Each row was made from one path, in order. Every step used is in the known rows, and no mark comes twice. Write each row's path.
(in the rows, 128 means zero)
Known rows
F -> A -> E -> C: [114 125  96 149  60 132 129 159 116 142 167 207 162 162  95  61 143 120
 160 124 125 103 122]
F -> C -> S -> W: [177  80 124 126  65  88 127 139  90 140  86 208  91 102  80  90 131 148
 146 112 122 140 150]
A -> E -> W -> H -> C -> S: [137  99  77 122  71  99 132 143 110 173 202 176 133 166 126 109 145  95
 163 157 139 183 123]
E -> W -> S -> A: [130 147  84 172 109  76 186 131 128 124 130 177 127 127 111 116 117 142
 122 114 135 107 137]
A -> H -> W -> S -> C: [146 101  84 153 144 148 135 148 141 178 112 196 107 149  82  75 143 107
 162 127 141 107 132]
F -> W -> H -> C: [141 130  84 114  76 128 131 146 142 207 164 187 113 180  79  98 161 123
 119 146 141 124 130]
A -> E -> W -> H: [109 137  78 139  85 109 122 152 115 141 184 167 151 204 121 113 166 121
 139 132 127 133 129]
H -> W: [122 119 112 130  85 117  93 152 126 158 103 188  94 193 100 113 150 135
 123 101 126 109 144]
S -> W: [132 131 124 123  78 116 115 142 105 139  96 193 103 163 111 124 143 167
 129 110 130 112 142]
S -> W -> H: [142 126 108 108  90 138 130 138 116 150 117 185 115 194 110 122 158 152
 116 132 138 124 135]
E -> C: [142 158  90 158  76 103 110 141 117 152 126 184 104 158 101  71 110 133
 145 111 143 113 138]
A -> E -> C -> S -> W -> H: [155 108 117 116  72 124 141 137  90 148 151 206 128 185 125 103 152 109
 170 142 127 168 124]
C -> S -> A -> H: [164  95  66 139 173 115 152 121 103 136 146 183 139 100  85 104 124 118
 129 113 146 144 139]
F -> C -> S: [184  91  90 134  85  73 120 150 106 155 116 200 106 100  57  74 113 136
 140 114 138 132 154]
S -> A -> E: [114 110  85 145  86 108 134 143 103 120 155 202 163 153 100 120 117 150
 152 127 126 128 131]
E -> W -> H: [130 150  75 143 103 106 133 139 125 144 148 154 118 187 113 107 153 130
 112 118 141 119 139]
H -> C -> S: [165 102  85 113  84  90 113 140 118 187 146 194  99 125  91 104 104 125
 144 137 156 158 137]
F -> C: [153 113  88 150  64  91 107 150 115 149 120 194 109 121  65  66 120 151
 137 115 134 110 150]
W -> S: [155 152  86 132 105  97 144 158 141 175 133 197 124 155  80 112 121 143
 112 132 149 101 142]
H -> W -> S -> A -> E: [113  99 111 143  88 115 156 152 127 144 140 217 149 179 106 129 141 122
 145 134 116 123 128]

Write each row's path
[145 136  82 154 165 126 187 139 137 166 147 196 150 117  68 107 163 120
 111 120 126  95 136]
F -> W -> S -> A -> H
[129 122  86 147  93 101 168 151 123 141 162 214 169 147  91 127 116 143
 146 147 133 122 129]
W -> S -> A -> E
[152 123  96 143  77  93 116 151  96 154 159 205 133 153 102  88 118 111
 176 125 132 151 134]
A -> E -> C -> S
[137 132 112 130  97 112 128 160 144 178 109 200 102 185  94 116 148 123
 113 121 134 103 143]
H -> W -> S
[177 122 114 119  89 120 149 124 100 153 116 191  97 172 116  96 139 117
 142 130 143 155 133]
E -> C -> S -> W -> H
[150 112  62 154 135 130 172 123 137 179 176 194 139 100  97  84 114 111
 136 159 161 140 120]
W -> S -> A -> H -> C
[147  74  93 136 165 133 138 123 105 140 122 187 118 134  99 105 148 100
 130 100 130 147 139]
C -> S -> A -> H -> W
[130 126  64 180 129 111 181 120 131 163 177 170 128  94 124  83 126 103
 142 143 148 140 120]
E -> W -> S -> A -> H -> C
[ 96 123  89 170  77  87 141 135  98  99 157 180 152 148 126 118 130 143
 158 109 116 127 132]
S -> A -> E -> W
[170 107  88  96  92 112 143 144 133 212 161 193 108 157  73 109 155 107
 123 143 143 148 133]
F -> W -> H -> C -> S
[132 141  66 182 162 108 185 125 125 132 155 166 141 110 111  98 142 117
 123 116 138 114 132]
E -> W -> S -> A -> H
[153  94  71 139  97  90 174 107 114 147 167 166 112 134 121 106 112 110
 140 137 151 173 125]
E -> W -> H -> C -> S -> A
[156 112  74 123  89  91 138 129 120 176 168 163  99 151 116  99 133 103
 136 141 152 169 131]
E -> W -> H -> C -> S
[115 152  93 153  82  84 146 167 125 149 165 187 146 163 114 119 149 129
 144 133 123 117 134]
A -> E -> W -> S
[162 128  76 146  96 100 151 153 140 168 113 202 115 136  65  94  95 152
 160 134 155  96 137]
W -> S -> C
[148 122  69 117  76 128 119 139 137 195 170 181 117 178  98  91 125 124
 125 159 162 145 127]
W -> H -> C
[139  73  93 174  67  58 154 134  81 102 147 196 140  88  95  84 120 128
 176 111 108 155 140]
F -> C -> S -> A -> E -> W
[108 122  77 139  52 115 120 144 121 166 204 170 139 186 131  96 152 110
 160 158 137 160 118]
A -> E -> W -> H -> C
[171  81  67 116 101 110 165 115 120 168 164 187 125 136  93 106  99 115
 134 155 163 173 126]
W -> H -> C -> S -> A
[162  85  82 129  89  87 150 120 109 158 145 198 111 102  95 107  83 131
 147 134 152 163 132]
H -> C -> S -> A
[179  73  87 151  89  72 154 127  97 127 114 203 116  83  63  79  95 144
 143 113 135 138 148]
F -> C -> S -> A
[145 140  79 171  92  83 159 144 134 146 111 180 105 132  93  90 107 143
 166 118 143  96 137]
E -> W -> S -> C
[146 112 132 131  59 104 123 141  82 140 130 215 119 153 125 104 137 125
 182 122 117 159 131]
A -> E -> C -> S -> W
[135 116  65 155 154 131 140 123 113 131 149 178 144 122  93  94 130 132
 127 115 144 121 134]
S -> A -> H
[178  68  69 160 143 103 150 121  97 132 138 195 131  63  64  60 118 116
 143 116 138 147 143]
F -> C -> S -> A -> H
